Known rows, with every way that one mark hangs from another:
j_982[j_325 j_680]: .10, .06, .29, .08, .29, .11, .13, -.03, .18, .11, .01, .27, .00, .17, .04, -.04, -.24, -.10, -.04, -.04, .07, .04
j_838[j_49 j_325[j_982[j_680]] j_581[j_727]]: .02, .04, -.05, .20, .06, -.14, .16, .14, -.12, -.22, -.12, -.37, -.14, .06, -.07, .09, .55, -.12, .02, .03, .11, -.10
j_410[j_982[j_680[j_492]]]: .05, .00, .06, -.01, .25, .08, .01, -.08, .19, -.01, .01, .33, -.12, .12, .26, .20, -.45, .06, -.13, -.20, .06, .07
j_727[j_581]: -.03, -.19, -.13, .44, -.22, .08, .01, -.05, -.09, .38, .23, -.15, .19, .08, .09, -.07, .12, -.08, .06, -.01, .14, .00
j_581[j_727 j_838[j_49[j_410] j_325]]: -.04, -.13, -.04, -.17, -.34, -.23, .09, -.04, -.15, .10, -.27, -.33, .04, -.18, -.43, .10, .07, .18, -.05, -.06, -.04, -.13
j_325[j_838[j_581]]: -.04, -.04, -.18, .32, -.18, .16, .02, .05, .09, .28, .02, .06, .22, .09, -.05, -.11, .41, -.09, .06, -.06, .18, .00
j_325[j_838]: -.03, -.04, -.16, .08, -.19, .24, .01, -.05, .11, .32, -.04, .15, .34, .03, -.01, -.06, -.22, -.06, .03, -.11, .11, -.01
j_581[j_838]: -.06, -.04, .03, .02, -.23, .01, -.01, -.13, .06, .42, -.05, -.05, .24, .06, -.16, .02, -.08, .01, .04, -.16, .02, .00
j_49[j_410[j_982[j_325[j_838]]]]: .08, .07, .40, -.07, .05, .00, -.12, -.05, .05, -.03, -.08, .23, -.36, -.09, .12, -.10, -.37, .22, .02, .07, -.11, -.07
j_325[j_838 j_982[j_680[j_492]]]: -.04, .00, -.35, -.05, .04, .30, -.07, -.05, .12, -.04, -.19, .25, .22, .13, .20, .12, -.33, -.18, -.14, -.23, .09, -.01
j_325[j_838[j_49] j_982]: -.03, -.05, -.30, -.14, -.28, .17, .03, -.02, -.10, .20, -.05, -.29, .45, -.05, .19, -.07, -.11, -.04, .14, .03, .04, -.06
j_410[j_982[j_325]]: .14, .18, .49, .08, .12, -.21, -.02, -.08, .04, .06, .07, .15, -.32, .04, .16, -.13, -.39, .14, .04, .04, -.14, -.01
j_49[j_410[j_982[j_680[j_492]]]]: .03, -.13, .11, -.09, .23, .17, -.11, -.06, .12, -.04, .03, .26, -.26, -.01, .30, .27, -.41, .15, -.13, -.11, .05, .04
j_727[j_581[j_838[j_49[j_410] j_325]]]: -.08, -.20, -.49, .17, -.25, -.21, .15, .01, -.15, .18, .01, -.42, .07, -.16, -.21, -.02, .33, .07, .06, .07, .07, -.06
j_838[j_49 j_325[j_982[j_410 j_680]]]: -.03, .04, -.24, -.17, .31, .13, .10, .09, .05, -.28, .14, -.10, .05, -.08, .08, .04, -.20, -.17, .07, .16, -.02, .13
j_410[j_982]: .05, .01, .29, .11, -.01, -.01, -.05, -.09, .03, .22, .13, .00, -.13, .01, .22, .01, -.34, .12, .10, -.03, -.02, .01
j_838[j_49[j_410] j_325[j_982] j_581]: .01, -.02, -.42, .22, -.06, -.20, -.01, .17, -.28, -.02, .14, -.52, -.14, -.18, .11, -.06, .47, -.03, .14, .24, .03, -.05
j_680[j_492 j_982[j_325 j_410]]: .06, .24, .27, -.21, .30, -.19, -.18, -.11, .02, -.17, .20, .52, .05, .07, -.02, -.04, -.41, -.05, -.13, .03, -.20, .13
j_727[j_581[j_838[j_49 j_325[j_982]]]]: -.06, .00, -.55, .24, -.28, -.34, .11, -.01, -.24, .09, -.04, -.55, .05, -.05, -.08, -.08, .31, -.09, .12, .04, -.01, -.11
j_838[j_49[j_410] j_325 j_581[j_727]]: .01, -.15, -.09, .17, -.22, -.21, .10, .13, -.20, .03, -.01, -.36, -.07, -.14, -.24, .01, .55, .10, -.01, .09, .08, -.08
j_581[j_727 j_838[j_49 j_325]]: -.03, .00, -.08, -.09, -.32, -.31, .22, -.05, -.06, .12, -.28, -.25, .17, -.06, -.45, .05, .04, .07, -.04, -.14, -.03, -.10
j_49[j_410[j_982[j_325[j_838[j_581]] j_680]]]: .06, .05, .44, .13, .37, .10, -.03, .08, .17, -.22, -.07, .29, -.53, .05, .11, -.02, .26, .11, .01, .07, .07, -.04

Rows:
-.04, .02, -.03, .05, -.16, -.21, -.02, .13, -.21, -.28, .10, -.37, -.10, -.09, -.19, -.06, .46, -.05, .05, .16, -.12, .01 : j_838[j_49 j_325[j_982[j_410]] j_581[j_727]]
-.04, .14, -.36, -.07, .32, .05, -.08, .03, .12, -.39, .05, .29, -.12, .01, .06, .13, -.46, -.23, -.16, -.05, -.09, .14 : j_838[j_325[j_982[j_410 j_680[j_492]]]]
-.06, -.03, -.08, -.19, .17, .30, -.17, -.04, .10, -.18, .14, .24, .10, .07, .19, .16, -.38, -.16, -.12, -.07, -.06, .16 : j_325[j_982[j_410 j_680[j_492]]]
.00, -.22, .12, -.28, .18, .37, .09, .00, .15, -.01, -.05, .02, .01, -.11, .26, .13, -.20, .21, .08, .04, .15, -.01 : j_325[j_838[j_49[j_410[j_982[j_680]]]]]
.03, .12, -.47, .31, -.06, -.28, .10, .15, -.20, .02, .12, -.46, .00, -.05, .09, -.13, .45, -.13, .14, .15, .04, -.03 : j_838[j_49 j_325[j_982] j_581]
-.03, .10, -.34, -.09, .12, -.12, .21, .00, -.01, -.07, -.20, -.29, .05, .00, -.06, .09, -.03, -.11, .06, -.04, .05, -.05 : j_581[j_838[j_49 j_325[j_982[j_680]]]]
.03, .05, .12, -.20, .31, .16, .01, -.03, .29, -.16, .10, .59, .06, .12, -.02, .00, -.42, -.10, -.23, -.08, -.09, .21 : j_982[j_325 j_410 j_680[j_492]]
-.09, -.09, -.20, -.32, -.19, .30, -.06, .00, -.01, .00, .11, -.16, .41, -.11, .11, -.10, -.14, -.05, .14, .13, -.08, .07 : j_325[j_838[j_49] j_982[j_410]]
.06, .22, .54, -.14, .34, -.10, -.16, -.09, -.03, -.10, .27, .35, -.03, .05, -.04, -.09, -.32, -.04, .05, .16, -.16, .08 : j_680[j_982[j_325 j_410]]
.01, .25, .07, -.04, .27, -.16, -.18, .01, .07, -.30, .10, .61, .02, .11, -.14, -.13, .17, -.11, -.13, .02, -.10, .09 : j_680[j_492 j_982[j_325[j_838[j_581]] j_410]]
-.05, -.10, .00, .04, -.44, .03, -.01, .05, -.20, .07, -.15, -.41, .23, .03, -.05, -.05, .59, .00, .08, -.01, .05, -.15 : j_325[j_838[j_49 j_581[j_727]] j_982]
-.11, -.04, .01, .06, .17, .44, -.13, .09, .14, -.18, .09, .13, -.02, .10, .06, .01, .33, -.22, .07, .05, .08, .09 : j_325[j_838[j_581] j_982[j_410 j_680]]
.06, .03, .68, .09, -.12, -.13, -.16, .02, -.07, -.16, -.19, .11, -.57, -.01, -.13, -.07, .33, .26, -.04, .03, -.10, -.16 : j_49[j_410[j_982[j_325[j_838[j_581[j_727]]]]]]
.13, .06, .56, -.01, .10, -.12, -.14, -.06, -.04, .03, .10, .08, -.42, -.08, .19, -.05, -.36, .24, .04, .13, -.15, -.03 : j_49[j_410[j_982[j_325]]]
-.06, -.17, .18, -.22, -.46, -.06, .11, -.13, -.08, .33, -.21, -.31, .41, .01, -.32, .08, .11, .14, .00, -.16, -.01, -.09 : j_581[j_727 j_838[j_49]]
-.05, -.20, -.45, -.33, -.03, .35, -.02, .00, .00, -.05, -.14, -.03, .34, -.07, .27, .17, -.18, -.02, -.09, -.06, .10, -.02 : j_325[j_838[j_49[j_410]] j_982[j_680[j_492]]]
-.02, .08, -.05, .00, .27, .21, .02, .09, .35, -.26, .00, .66, .01, .16, -.14, -.08, .20, -.16, -.22, -.10, .01, .18 : j_982[j_325[j_838[j_581]] j_410 j_680[j_492]]
.06, -.02, .41, -.30, -.05, -.27, .02, -.09, -.04, .10, -.06, -.19, -.21, -.14, .02, -.05, -.13, .35, .07, .09, -.17, -.05 : j_581[j_838[j_49[j_410[j_982[j_325]]]]]
.01, .07, .03, .45, -.15, -.26, .06, .08, -.07, .03, -.06, -.07, -.19, .06, -.32, -.03, .39, -.07, -.05, -.07, .07, -.07 : j_838[j_325 j_581[j_727]]
